Known rows, with every step that occurs:
fozi -> bapim -> tezumar: [-27   5   2 -49  11   0 -13  25  -9  -7 -15  24  17  21  21 -14  18 -10
 -17  -4 -45 -18  18 -45 -33  10   4 -12 -28 -23  -1 -21 -10   7 -10 -44
 -24 -30   3  -1   4  29  30 -17 -23   6 -29  -7  22 -10  -4 -10  18  13
 -16  -1  21  14 -49]
kupi -> bapim -> boker: [-15   3 -21 -39  17  11  -9  19 -14 -16 -14   7  25  14   8 -17   9  -2
  -4 -25 -23 -34  15 -42 -38  -5   8 -18 -18 -24   3 -11 -14  -4  -5 -25
 -16 -21   9   9  -3  36  26 -20 -26  13 -14 -17  14  22 -21 -17  14  20
  -8  -4  21   9 -42]
gifo -> doka: [-38   0  -1 -21   9  -6  -8  -2 -15  -3 -19   1  14  14  29 -19  -6  -7
  -7  -1 -40   6  10 -30  -7   3  -4 -17 -30 -22  11 -17  -8   8  -9 -18
 -21 -50   9  24 -21  24  15 -21 -17   8 -25  -9   7   7 -16 -30  -5  17
  -2   5  25  14 -34]
fozi -> bapim -> tepuz -> gifo -> doka: [-33   3   9 -17   3   4 -23   9 -12   0 -13  13  16  -1  33 -20   5 -14
 -11  -2 -53  -9  17 -38  -9  27  -9 -15 -28 -14  -2 -24 -16   9 -15 -19
 -23 -41   1   2  11  25  12 -20 -17   3 -19  -1  13  -3  10 -15  13   5
  16   0  24  -7 -15]
tezumar -> bapim -> fozi: [-28  16  -7 -41  24  -1   5  30 -11 -17 -10   8  10  35 -14 -19   0 -10
 -18 -20 -59  -3  18 -40 -38   0   8 -19 -32 -16   1 -21 -31   6 -15 -12
 -18 -25  10   9   6  41  15 -22 -14   5 -22  -3  20   1 -14 -23  -4  16
   8 -18  19  21 -65]
boker -> bapim -> tezumar: [-18  11 -23 -37  17  12   4  22  -6 -23 -19  12  22  34  -9 -20  11   0
 -15 -23 -33 -14  17 -46 -42 -15  11 -17 -26 -29   7 -19 -17  10 -11  -5
 -27 -20   8  11  -7  45  36 -22 -16  16 -26 -17  19  12 -28 -10   7  18
  -8 -10  15  33 -68]
reni -> gifo -> doka -> vuta: [-46 -26   2 -21   6   3  -7  -1 -11   4   3   0  14  14  35 -25 -22 -19
 -14   6 -24  23   8 -14 -11   4  -2 -16 -26 -29   1 -14   0  21 -12  20
 -30 -60  -1  35 -44  19   6 -21 -20   5 -21 -11   9   2 -19 -42  -9  21
  21   9  15  15 -23]
tezumar -> bapim: [-31  16  -6 -42  24  -4   0  28  -9 -12  -3   9  14  33  -5 -20  -2 -12
 -10 -19 -49  -1  16 -47 -35 -12  -8 -15 -30 -18   1 -21 -15   9 -13 -13
 -15 -33  12  17 -18  33  22 -22 -12   2 -36  -7  13  -1 -10 -18   0  18
 -19 -14  23  21 -56]
reni -> gifo -> tepuz -> bapim: [-39 -11 -23  -4  20   6   9  19 -15   5  -1  12  13  10  27 -26 -21 -25
 -12  -4  -1  10  13 -25  -2  15 -15 -10 -24 -26  -8  -5   1  18  -9  33
 -15 -55   4  31 -36  22   5 -19 -31   3 -23  -7   5  16 -18 -44  -2  20
   7   5  16  23 -12]
kupi -> bapim: [-19  14 -17 -27  21   5   2  24 -15 -13 -19  12  10  18   9 -14   3  -9
  -2 -12 -15 -18  12 -40  -6  -2 -11 -16 -19 -19  -5  -8 -16  -4  -4   2
 -17 -35  15   4 -17  34  26 -21 -32   7 -17 -14  13  21 -36 -24   6  16
 -10   3  28   0 -35]
vuta -> doka -> gifo -> tepuz -> bapim: [-37 -17  16  60  13  -3   2 -10 -19 -13   3   6   1 -19  22 -24 -23 -25
 -13   3  -1  12  14 -14  -1  23  -6  -5 -28 -22   2 -12  22   8 -10  21
 -16 -45   5  43 -33  22  18 -18 -19  17  -2  -7  10  17   3 -21  -8  26
  -3  25   9   9 -20]
tezumar -> bapim -> tepuz -> gifo -> doka -> vuta: [-34  -2   6  -5  11   3 -20   3  -6  -7  -3  -8  14  10   2 -31 -11 -24
 -13 -14 -56  -2  15 -32 -34   3   0 -17 -31 -18   3 -28  -8  12 -13   3
 -27 -38   0  24  -2  37   8 -23  -6   6 -11   0   9   8  13 -14  -4  15
  10 -11  18   8 -34]
doka -> gifo -> tepuz -> bapim: [-35  -8   1  39  13   2   2   8 -17  -7  -5   9   2  -6  26 -21 -20 -25
 -11  -1  -5   6  15 -25 -14  18 -16  -7 -28 -22  -3  -9  14   9  -7  23
 -13 -46   5  37 -30  19  11 -14 -28   9 -20  -6  12  15   0 -27  -2  24
   1   7  12  17 -21]
boker -> bapim -> fozi: [-23  13 -23 -28  23   7  20  26 -11 -26 -20  13  17  36 -22 -18   4  -1
 -18 -20 -38  -1  18 -41 -38  -8  14 -21 -27 -20   5 -19 -35   7 -13   6
 -19 -18  14   3   0  47  26 -24 -19   9 -19 -12  19  12 -29 -22   0  17
  18 -12  16  22 -61]
doka -> vuta -> tepuz -> bapim -> tezumar: [-26 -13  23  29   8  -6  -7  -1 -15 -11 -16   5   1   0  12 -24 -19 -26
 -13  -3 -11  10  15 -26 -49   8  11  -6 -28 -30  -3 -13  16   9  -4   5
 -30 -39  17  38 -14  31  34 -27 -23   8   3  -3  19   4   6 -10  -6  25
 -22   5  13  16 -35]
reni -> gifo -> doka -> vuta -> tepuz -> bapim -> boker: [-39 -37  10  -7   2  -2 -14 -15 -14  -5   8  -6  16  -6  40 -34 -30 -17
 -19  -3 -19  19  18 -18 -42   6  12 -13 -24 -37   2 -17  16  28 -12  26
 -23 -55  -1  53 -25  22  16 -21 -15   6   1  -4   9   5   5 -28  -6  23
  20   4   9  18 -13]
fozi -> bapim: [-29   9   2 -37  16  -8  -6  21 -14  -6 -11  26  11  20  23 -11   6 -14
 -10  -2 -44   1  16 -45 -20  15  -8 -11 -27 -15   2 -19 -14   7 -12 -34
 -17 -36  13   3 -15  24  26 -19 -21  -5 -36  -7  16  -5 -11 -15  15  12
 -13   3  24   0 -34]
gifo -> tepuz -> vuta: [-39  -5 -11  32   8  -7 -10  -2 -19   4  -5   2  13   8  14 -26 -18 -18
 -15   7 -14  10  10 -22   2  17 -21 -10 -22 -15   3 -14   7   2   0   5
 -23 -46  14  28 -17  18   3 -23 -29   5 -10   0   3  13 -10 -41   0  22
 -16   7  19  14 -26]
gifo -> doka -> vuta -> tepuz: [-42 -23  19  28  -3 -15 -12 -21 -19  -9  -8  -7   3   2  30 -27 -23 -18
 -11  10 -31  30  14 -16 -27   6   4 -11 -26 -27  12 -17  14  14  -4   9
 -25 -56  15  40 -38  20  15 -26 -12   5  -3  -5   8   7   3 -30  -9  24
   0   7  15  11 -28]
doka -> gifo -> tepuz -> bapim -> tezumar: [-30 -12   0  32   9  10  -3   5 -15  -7  -8   8   5  -2  21 -23 -11 -25
 -13  -6   0  -2  17 -26 -26  14  -9  -7 -29 -27  -2 -11  15  10  -7   9
 -20 -41  -2  37 -17  23  15 -11 -33  21 -13  -6  16   9   2 -22   0  24
   5   8  11  27 -37]
reni -> gifo: [-38  -2  -9 -34  16   5   6  24  -7  -1  -1  20  16  22  18 -16  -7 -13
 -10 -13 -24  17  10 -31  -2  14 -10 -14 -23 -22 -10 -10 -15  17 -18  21
 -17 -51   4  15 -35  17  18 -22 -26   3 -40 -17  13   1 -31 -33   0  19
   5   3  19  20 -30]
fozi -> bapim -> tepuz -> vuta -> doka -> gifo: [-33  -7  29  18   6   2 -21  -4 -11   0  10  19   8 -15  19 -17  -8 -22
 -16   0 -44 -10  10 -27  -5  28   4 -12 -26 -13   3 -23  -1   7 -18 -10
 -24 -30   2   6   7  25  22 -21 -17   7  -8  -1  18 -20  16 -10   8  15
   2  24  13 -21 -21]
bapim -> tepuz -> vuta -> doka -> gifo: [-34   1  23  47   8   6 -15   0 -10   2  -1   7   9 -14  -2 -17 -16 -18
 -10 -10 -35  -1   3 -17   5  19   4 -14 -26 -14   2 -18  -2   0 -17   7
 -27 -33   8  22   0  26  21 -29 -19  17  -5  -8  16 -13   7 -14  -7  19
  -2  24  11 -11 -31]
boker -> bapim: [-23  14 -23 -31  24   3  12  24 -10 -23 -15  14  18  32  -9 -17   2  -2
 -10 -18 -34   3  15 -46 -32  -6  -2 -19 -26 -22   6 -16 -20   8 -11  10
 -18 -29  16  13 -19  42  33 -24 -16   6 -34 -16  13  18 -31 -19   6  16
  -7  -9  20  19 -48]
reni -> gifo -> tepuz: [-44 -12 -21  -8  12   7   3  17 -14   2   6  12  17  16  22 -22 -10 -19
 -12  -3 -10  20  13 -23  -1  17 -12 -12 -22 -23  -5  -9  -6  16 -10  19
 -15 -55   3  22 -48  12   2 -21 -30   5 -34 -14   6  19 -24 -47   1  18
  10  -2  13  28 -28]
fozi -> bapim -> tepuz: [-27  19   2 -39  20   8  -9  30 -10  -1 -16  25  14  12  15 -10  10 -16
  -5 -12 -57 -19  11 -49 -18  15   6 -18 -26 -13   2 -17 -25   4 -14 -42
 -15 -28  11 -10  -7  27  24 -23 -21  -1 -37  -8  21 -11  -2 -13  15   5
  -2  -2  24  -7 -32]

Rows:
[-23   2   7   3  15  -9   0   2 -17 -16 -17  10  11  -1  17 -22 -12  -7
  -8 -22 -19   0  19 -39 -58  10   7 -11 -26 -27  -1 -11   6  12  -9  -7
 -12 -35  18  36   1  30  36 -25 -19   8  -8  -5  15   9  10 -11   3  23
 -20   0  14  22 -25]
vuta -> tepuz -> bapim -> boker
[-36  -4  15  33  10 -15 -13 -10 -15  -1  -4   8   8  -1   8 -21 -20 -17
 -19   4 -22   7   5 -19  10  16 -11 -13 -27 -16   5 -20   7   1 -10  12
 -27 -39  15  29  -2  27  25 -26 -21   5  -4  -6   8  -2  -7 -21  -5  24
 -29  28  21  -3 -30]
tepuz -> vuta -> doka
[-36  -3  15  24   1   7 -20  -6  -8  -1 -18  -5  15  -3  17 -22 -10 -23
  -7  -6 -39   6   6 -20  -7  14  -2 -17 -26 -19   4 -21  -5   4 -10   9
 -32 -43   4  23  -9  27  10 -27 -15  11  -7  -6  10   8   0 -21  -1  14
  12   5  20   3 -19]
bapim -> tepuz -> gifo -> doka -> vuta
[-30 -13   0  32   8   7  -8   8 -17 -10   0   6  13  -6  26 -23 -15 -17
 -11 -15  -9  -5  19 -28 -40  17  -4  -6 -27 -24   4 -11  15  11  -7   0
 -14 -38  -1  46 -19  22  16 -12 -28  17 -15  -8  14  15   7 -24   4  26
   5   5   8  24 -25]
doka -> gifo -> tepuz -> bapim -> boker
[-18  10 -16 -22  21  10  10  29 -16 -16 -23   8   9  19  -3 -13   6  -7
 -10  -8 -21 -20  16 -34 -17   3   5 -17 -22 -18  -7 -11 -28  -6  -6   4
 -17 -22  12  -8   4  41  19 -23 -33  12   0  -9  18  20 -39 -28   2  17
  11  -2  24   4 -49]
kupi -> bapim -> fozi
[-34  -8  20   2   4   1 -29   4 -10  -1  -9   8  13  -2  29 -21  -3 -21
 -14   5 -50   0  14 -31 -17  21  -2 -13 -29 -16   0 -26  -5   8 -11 -19
 -29 -40   1  11  -5  25  13 -19 -14   1 -10   3  14  -1  16 -15  10   9
  15   6  21 -13 -13]
fozi -> bapim -> tepuz -> gifo -> doka -> vuta
[-33   0  18  13  14   3 -17   4  -7  -6  14   2   7  -1  -9 -26 -18 -25
 -15 -19 -51  -9  11 -31 -17   5   6 -15 -30 -12   4 -26  -4   7 -20  12
 -22 -23   3  26   6  33  22 -24  -6  13  -8  -2  17 -13  14  -8  -7  20
   0   8  12  -5 -43]
tezumar -> bapim -> tepuz -> vuta -> doka -> gifo
[-20  12  -2 -17  21   7  -1  23 -10  -3 -32  16  13  17  12 -17  -3 -12
 -12 -12 -23 -22   9 -40 -28  -3  -1 -14 -33 -28  -9 -13  -6   3 -10  -7
 -27 -32   9  24   7  39  36 -20 -32  11 -24  -6  18  -2 -10  -9   2  18
 -28   6  28  21 -42]
tepuz -> bapim -> tezumar
[-47 -34   8   2   0  -6  -9 -16 -14  -1   9  -1   8   4  39 -29 -24 -19
 -16   7 -20  37  16 -14 -16  10   0 -12 -22 -30   2 -15  10  27 -11  39
 -26 -66   2  39 -46  14   8 -23 -15   6  -8  -8   7   3  -6 -42 -11  22
  25   5   9  14 -20]
reni -> gifo -> doka -> vuta -> tepuz
[-25   1   1 -50  11  -3 -15  21 -14 -11  -3  21  25  15  26 -15  10  -6
 -13 -16 -50 -16  17 -49 -55  11  11 -12 -25 -20   9 -21 -12   8 -13 -61
 -19 -26   6   9  -1  29  30 -18 -18   1 -34  -7  19  -3   2 -11  23  15
 -14  -3  19  12 -42]
fozi -> bapim -> boker
[-39 -14   9   8   6  -7 -11  -7 -14  -2 -14  -5  13  10  27 -23 -17 -17
 -11   7 -38  13   7 -20 -11   0   2 -15 -30 -25  14 -19   5   6  -5  -7
 -29 -52  11  36 -35  25  13 -22 -17   4 -14  -6   8   7 -11 -32 -10  20
  -1  11  20  10 -30]
gifo -> doka -> vuta
[-18   9  -6 -21  25   0  -3  18 -12  -7 -25  11  22  12  14 -18  -8  -7
  -7 -27 -27 -19  10 -41 -46   0   4 -15 -31 -25   1 -14  -3   3 -10 -17
 -15 -29  11  34   3  40  36 -20 -22   7 -26  -9  15   9  -6  -9   7  20
 -22   2  23  19 -31]
tepuz -> bapim -> boker
[-32 -22  20  22   2  -7 -15 -24 -16  -7 -20 -11   5  -2  35 -30 -22 -20
 -17   9 -20   6  16 -22 -35   7   9 -11 -30 -34   5 -18  21  14  -3   1
 -33 -47   9  44 -15  29  23 -23 -20  13   9   1  12   3  12 -20 -10  24
  -4   6  16  18 -31]
gifo -> doka -> vuta -> tepuz -> bapim -> tezumar
[-42 -13  16  32  -6 -18 -15 -28 -19 -15  -7  -3   5  -5  36 -23 -14  -8
 -14   0 -18  34  23 -24 -24  24 -25  -6 -24 -22  -4 -20   9  18 -10  25
 -20 -59  10  31  -9  14  17 -26 -15   8   3  -5   2  13   5 -23  -2  18
   5   4  15  19 -18]
vuta -> tepuz -> gifo -> doka
[-42 -17  17  58   2  -3  -3  -8 -19 -16  11   4   4 -13  21 -20 -17 -22
 -13   1 -10  20  15 -14   4  27  -1  -5 -24 -21  10 -15  18   9  -9  14
 -18 -43   4  33 -42  14  15 -22 -17  18 -10 -13  12  16  -4 -29  -4  27
   3  22   7  13 -34]
vuta -> doka -> gifo -> tepuz
[-35 -11  23  33   7 -12  -3  -6 -17 -14  -6   6   0   3  10 -18 -19 -20
  -9  -1 -21  31  13 -24 -35  16   2  -7 -22 -21  -3 -12  11   8  -5   7
 -25 -47  21  30 -40  20  27 -31 -20   5  -8  -9  16   7  -4 -24  -6  25
 -18   7  11   9 -34]
doka -> vuta -> tepuz
[-38 -18  28  56   1 -17 -12 -20 -13 -17  -3   6   1  -3  15 -22 -19 -22
 -13  -2  -9  37  18 -22 -35  23 -16  -2 -22 -19  -8 -16  17  12  -7  27
 -26 -52  18  33 -23  17  26 -29 -17   2   6  -7  11  12   0 -19  -2  26
 -11   6   9  12 -23]
doka -> vuta -> tepuz -> gifo
[-24  19 -16  -3  17  15   1  22  -4 -20 -18  12  22  17 -15 -20   6  -6
  -9 -28 -35  -4  14 -44 -27   4  -4 -20 -25 -17  -4 -18 -25   8 -14  23
 -19 -25   9   4   1  42  28 -26 -16  10 -20 -13  13  24 -16 -11  10  11
   6 -14  17  13 -36]
boker -> bapim -> tepuz -> gifo
[-28   6   9  17  21 -12   8   6 -18 -13 -21  12   1   2  22 -18 -19 -14
  -7 -10 -16  12  18 -38 -24  10 -11  -9 -28 -23  -9  -8   5  13  -8  19
 -13 -46  24  31 -12  25  34 -27 -22   2 -13  -4  14   5  -6 -16  -4  21
 -29   5  21  13 -22]
vuta -> tepuz -> bapim
[-41 -12   4  54   7 -15 -12 -11 -21   1   1  -1  10  -4  11 -29 -21 -21
 -20  12 -10  11   9 -13  16  28  -9  -7 -24 -16  11 -19  15   1  -3   0
 -24 -44  10  32 -20  20   6 -25 -22   8   0  -2   1  15  -4 -36  -6  26
 -22  23  15   9 -26]
gifo -> tepuz -> vuta -> doka
[-36 -18  18  60   9   0   5  -6 -21 -17   0   5  -2 -18  14 -21 -20 -23
 -21   6  -3   7  16 -11  -6  30   8  -6 -30 -21   0 -15  11   9 -12  23
 -17 -41   2  36 -19  25  12 -19 -20  18   8  -3  15  13   1 -24 -11  25
  18  21   6   9 -31]
vuta -> doka -> gifo -> tepuz -> bapim -> fozi
[-29   5 -11  15  20  -3   4  15 -20  -2 -21   8  10   6  23 -23 -17 -23
  -8   1  -8   1  12 -34  -7  13 -15 -12 -29 -22  -3  -9   6   2  -1   6
 -15 -44  15  31 -24  26  12 -20 -31   4 -22  -2   5  21 -12 -31  -1  19
 -22   4  23  19 -21]
gifo -> tepuz -> bapim
[-19  15 -15  -2  17  14 -12  22 -12   3 -18   6  13   7  -3 -18  -3 -17
  -4 -10 -29 -32   4 -35  -2   0  -5 -21 -18 -15  -4  -9 -21  -9  -4   4
 -21 -26  14  -3  10  38  18 -26 -35   8  -4  -7  12  14 -17 -21   4  13
  -9   8  26 -15 -26]
kupi -> bapim -> tepuz -> vuta
[-39 -12   1  32   7   3  -2   4 -16 -12   4   6   6   3  20 -17 -10 -21
 -10  -6 -13  19  15 -25 -13  22 -13  -7 -23 -18   2 -12   8   9  -7   8
 -15 -47   4  31 -40  12   8 -16 -27  14 -25 -13  13  16  -8 -34   2  25
  14   6   9  22 -36]
doka -> gifo -> tepuz
[-29  -1  -6  10   7  13 -12   1  -6 -16 -14  -5  20   9   1 -28  -7 -12
 -14 -10 -39   1  13 -30 -35  -3   4 -20 -27 -22   7 -24 -11  10 -10  19
 -30 -31   4  22  -9  41  19 -25 -10  12  -4  -7   9  25 -11 -17  -1  16
  23  -7  15   7 -26]
boker -> bapim -> tepuz -> gifo -> doka -> vuta
[-32 -27  18  22   2 -10 -17 -21 -19  -9 -12 -10  10  -8  33 -30 -26 -14
 -13   0 -24   9  16 -23 -51   4  15 -11 -28 -33  11 -18  19  16  -5  -5
 -25 -47  11  54 -18  28  22 -23 -13   8   8   1  10  13  14 -21  -8  23
  -3   7  14  15 -23]
gifo -> doka -> vuta -> tepuz -> bapim -> boker
[-34 -10   3  35  14   6   6  12 -18 -12  -9   9   0  -3  15 -20 -16 -24
 -17  -3  -9   6  17 -22 -26  24  -6  -9 -30 -20  -5 -12   1   6  -8  18
 -14 -38   4  30 -13  24   6 -15 -31  14  -7  -3  15  11  -5 -33  -5  23
  19   7  13  19 -27]
doka -> gifo -> tepuz -> bapim -> fozi
